In the rows, zero is written as 128.
Known rows, with every way that one mark hangs from another:
vibago[zozu[kivit[nefo vebo]]]: [159 113 128  69 163 109  75 143 118 189 151 176 135 138 152 119 171 150
 127  89  84 140 180 123 151]
ripan[kivit]: [135 135  82  91 163 118 114 142 131 150 130 189 185 170 143 166 164 134
 136 153 140 152 177 152 143]
nefo[kivit[ripan[vude] vebo] vibago]: [136 171  99  69 125  98 110  99 127 161 119 179 146 142 163 128 133 100
 136 127 111 148 166 147 138]
merebis[kivit[ripan tevut[vuza] vebo]]: [160 179 104  86 155  89  99 151 181 138 123 156 181 131 140  95 193 115
 145  70 102 128 158 141 128]
vibago[zozu[kivit[ripan tevut]]]: [160 154 106  75 176 105 106 111 124 139 130 165 143 145 127 118 196 152
 151  99  91 130 187 121 137]
nefo[vibago[zozu]]: [158 134  77  75 167 140  98 111 119 173 132 187 135 149 145 132 175 134
 149 166 113 151 171 125 132]
vuza[fumir tevut]: [124 142  73 110 160 154  80 157 130 143 144 200 165 157 103 138 168 120
 145 145 139 121 162 131 104]
zozu[kivit[ripan vebo]]: [160 143 102  83 150  97  97 136 121 151 119 173 162 147 130 128 156 126
 137 112 107 119 183 121 142]
merebis[kivit[ripan[vude] tevut]]: [125 183  81  78 162  98 113 125 163 107 129 157 182 151 126 122 190 116
 147  73 131 140 173 144 131]
kivit[ripan tevut[vuza] vebo]: [167 179 109  88 136  99 106 147 165 148 115 153 172 136 151 125 187 112
 142  96  88 128 160 141 112]
kivit[ripan[vude] tevut vebo]: [136 182  98  77 128  91 118 126 146 135 129 150 188 143 134 151 176  94
 144  90 103 150 176 143 121]
zozu[kivit]: [152 102  89  90 174 121  95 134 116 154 123 185 148 160 137 134 160 133
 129 135 123 124 178 135 141]
tevut[kivit[nefo ripan]]: [128 175 109  98 152 138 107 166 153 147 137 198 153 164 160 145 184 161
 125 101 112 128 175 132 149]
merebis[kivit[nefo tevut]]: [139 143 106  83 180 108 106 142 176 147 155 170 162 149 150 119 192 148
 130  77 131 138 156 138 150]
kivit[nefo[vibago] tevut[vuza[fumir]]]: [140 164 131  90 171 139  87 154 171 194 136 179 129 137 159 103 175 141
 128  97 115 133 140 152 107]
kivit[tevut vebo]: [158 135 103  88 142 102 117 130 160 160 149 160 185 141 141 151 180 113
 148 122 107 148 163 140 119]
nefo[kivit vibago[zozu]]: [153 120  87  69 162 130 103  94 119 174 139 198 121 147 162 114 158 139
 137 170 107 147 163 136 138]
vuza[fumir tevut[kivit]]: [115 143  85 121 152 163  79 173 147 150 156 217 172 155 109 141 179 132
 146 137 142 129 169 130 103]
nefo[kivit]: [145 112  84  87 151 123 108 119 131 145 137 190 145 167 151 139 154 125
 129 160 114 130 160 151 133]
nefo[vibago[zozu[kivit[tevut]]]]: [164 123 105  68 186 114 104  88 126 183 137 173 128 133 143 111 179 145
 152 125 112 148 178 124 136]
vibago[zozu[kivit[nefo ripan[vude]]]]: [131 164 107  63 169 118  79 135  99 149 129 171 126 151 144 119 176 146
 124  75  90 141 191 134 151]
ripan[kivit[nefo tevut]]: [128 155 120  84 167 105 127 142 160 163 146 173 172 161 159 168 180 155
 126 104 133 155 169 158 148]
ripan[vude]: [123 135  69  83 151 129  96 136 124 135 130 176 169 163 140 153 164 105
 127 131 123 148 172 153 122]
kivit[nefo[vibago[zozu]] ripan tevut]: [151 190 114  65 160 119 115 106 144 169 136 172 123 138 164 125 197 159
 147 101 100 144 169 123 144]
kivit[ripan[vude]]: [126 174  71  83 145 123 107 135 120 119 116 170 163 167 134 150 168 110
 132 124 115 138 179 147 129]
vibago[zozu]: [152 128  72  81 162 136  91 131 117 147 143 184 152 157 135 139 189 131
 143 151 100 142 169 128 126]
nefo[kivit[ripan]]: [145 152  85  86 149 118 115 118 131 129 126 191 145 169 150 136 161 127
 133 153 109 115 166 145 135]

Rows:
[129 195 120  74 132  91 114 138 152 149 138 148 168 141 153 151 180 119
 129  59  95 150 169 146 136] | kivit[nefo ripan[vude] tevut vebo]
[137 144 110  80 162 149  93 145 137 195 151 207 127 145 172 126 184 169
 134 122 111 158 171 128 147] | tevut[kivit[nefo[vibago[zozu]]]]
[145 180 125  96 135 125  90 191 163 173 127 186 154 141 174 119 183 143
 118  79  90 128 166 142 137] | tevut[kivit[nefo ripan vebo] vuza]
[119 201 111  70 154 111 122 112 147 155 119 163 135 144 166 136 172 134
 131  85 124 150 167 149 140] | kivit[nefo[vibago] ripan[vude] tevut]
[168 157 112  75 180 109  91 129 133 148 117 164 134 136 138  92 200 145
 145  87  78 122 181 134 119] | vibago[zozu[kivit[ripan tevut[vuza]]]]
[139 160  90  58 173 117  90 102  92 155 113 176 124 144 143 107 161 131
 144 113 111 148 195 129 143] | nefo[vibago[zozu[kivit[ripan[vude]]]]]
[107 192 107 114 150 162  84 182 152 144 147 214 154 156 127 135 183 155
 135 100 133 116 168 126 125] | vuza[fumir tevut[kivit[nefo ripan]]]
[147 185 110 102 158 133  96 160 160 133 126 167 158 152 123 119 191 123
 147 109  97 116 152 148  90] | kivit[ripan tevut[vuza[fumir]]]
[144 168  91 103 148 139  97 170 150 139 115 196 158 159 155 121 186 137
 132 122 105 119 173 145 119] | tevut[kivit[ripan] vuza]
[157 164 112  82 132  86 126 110 158 142 138 168 165 145 152 140 165 118
 144 120  93 132 163 141 129] | nefo[kivit[ripan tevut vebo]]
[154 151 126  83 163  95  91 166 191 174 142 157 166 126 163  93 190 131
 123  47 105 138 147 148 136] | merebis[kivit[nefo tevut[vuza] vebo]]
[135 142 120  83 145 105 106 160 140 183 147 176 181 155 160 164 159 141
 121 107 124 159 172 150 156] | ripan[kivit[nefo vebo]]
[154 122 140  79 159  89  99 137 151 187 150 163 153 135 156 129 167 145
 126  74 102 134 168 134 147] | zozu[kivit[nefo tevut vebo]]
[158 139  96  86 156  89 106 133 175 153 152 161 193 137 132 121 186 113
 147  91 122 144 160 130 133] | merebis[kivit[tevut vebo]]
[126 191  97  58 156 130  97 120 111 161 122 177 120 146 163 125 176 142
 132 102 102 155 176 137 150] | kivit[nefo[vibago[zozu]] ripan[vude]]
[146 143 110  88 145  89 124 134 158 164 144 161 203 146 140 168 171 125
 146 115 130 165 175 148 134] | ripan[kivit[tevut vebo]]
[126 165 139  96 173 123  95 178 177 171 146 174 168 152 143 127 181 148
 125  81 116 145 151 167 119] | ripan[kivit[nefo tevut[vuza[fumir]]]]
[115 151  94  81 160  98 126 127 146 140 136 161 198 158 140 170 172 120
 139 111 137 177 179 166 127] | ripan[kivit[tevut] vude]
[136 153 122  76 151 104 112 144 143 206 132 184 160 144 174 151 145 144
 127 118 142 169 168 146 164] | ripan[kivit[nefo[vibago] vebo]]
[127 144  97 119 133 147  78 179 154 166 158 212 186 140 109 137 168 121
 147 124 132 134 167 122 103] | vuza[fumir tevut[kivit[vebo]]]
[164 117 113  87 179 110  93 136 147 159 121 170 144 144 149 112 176 132
 130 101 106 122 167 152 117] | zozu[kivit[tevut[vuza]]]
[127 191 109  68 135 109  99 133 131 172 116 170 146 139 166 140 151 117
 126  94 117 153 168 141 150] | kivit[nefo[vibago] ripan[vude] vebo]
[138 175 120  94 129 121 105 172 155 165 140 191 168 152 160 146 180 145
 128  91 104 135 173 130 147] | tevut[kivit[nefo ripan vebo]]
[139 132 124  95 137 125  95 177 160 185 159 193 167 149 165 144 173 142
 123 102 108 146 168 135 142] | tevut[kivit[nefo vebo]]
[137 135  85 107 132 129  94 159 148 163 141 203 182 141 134 151 171 123
 139 127 133 139 178 128 125] | vuza[tevut[kivit[vebo]]]
[146 136 145  91 185 126  75 168 158 178 147 175 130 144 143  96 176 150
 122  67  99 117 149 151 111] | zozu[kivit[nefo tevut[vuza[fumir]]]]
[149 147 116  82 161  93 101 148 184 165 160 164 176 134 150 120 186 134
 132  64 118 143 154 132 146] | merebis[kivit[nefo tevut vebo]]
[126 186 106  74 131 107  97 153 132 148 129 165 164 149 154 148 162 118
 121  80  99 144 172 145 145] | kivit[nefo ripan[vude] vebo]
[151 143 122  78 145 129  93 148 145 213 157 198 139 129 171 129 176 154
 137 113 104 167 170 119 146] | tevut[kivit[nefo[vibago[zozu]] vebo]]
[115 162 120  67 142 102 105 139 131 198 132 173 165 142 171 153 137 126
 121  94 140 183 173 161 159] | ripan[kivit[nefo[vibago] vebo] vude]
[135 173  82  79 127 107 102 140 124 138 119 164 182 151 136 149 160  97
 136 109 104 145 178 141 127] | kivit[ripan[vude] vebo]
[126 182 101 114 130 142  84 176 153 152 145 205 185 143 107 134 173 123
 155 113 125 123 176 116 109] | vuza[fumir tevut[kivit[ripan vebo]]]
[132 182 110  87 153 138 113 148 149 172 127 208 131 156 169 135 173 160
 129 120 131 134 174 131 156] | tevut[kivit[nefo[vibago] ripan]]
[118 186  93  77 147 124 101 147 125 133 125 173 148 164 156 148 171 129
 120  93 113 136 173 151 143] | kivit[nefo ripan[vude]]
[171 160 125  84 158  87  99 140 150 159 109 153 154 134 145 103 176 122
 138  75  89 116 174 137 122] | zozu[kivit[ripan tevut[vuza] vebo]]
[147 132 120  98 158 127  93 141 167 152 145 181 151 150 144 103 170 123
 138 124  94 119 138 164  88] | nefo[kivit[tevut[vuza[fumir]]]]
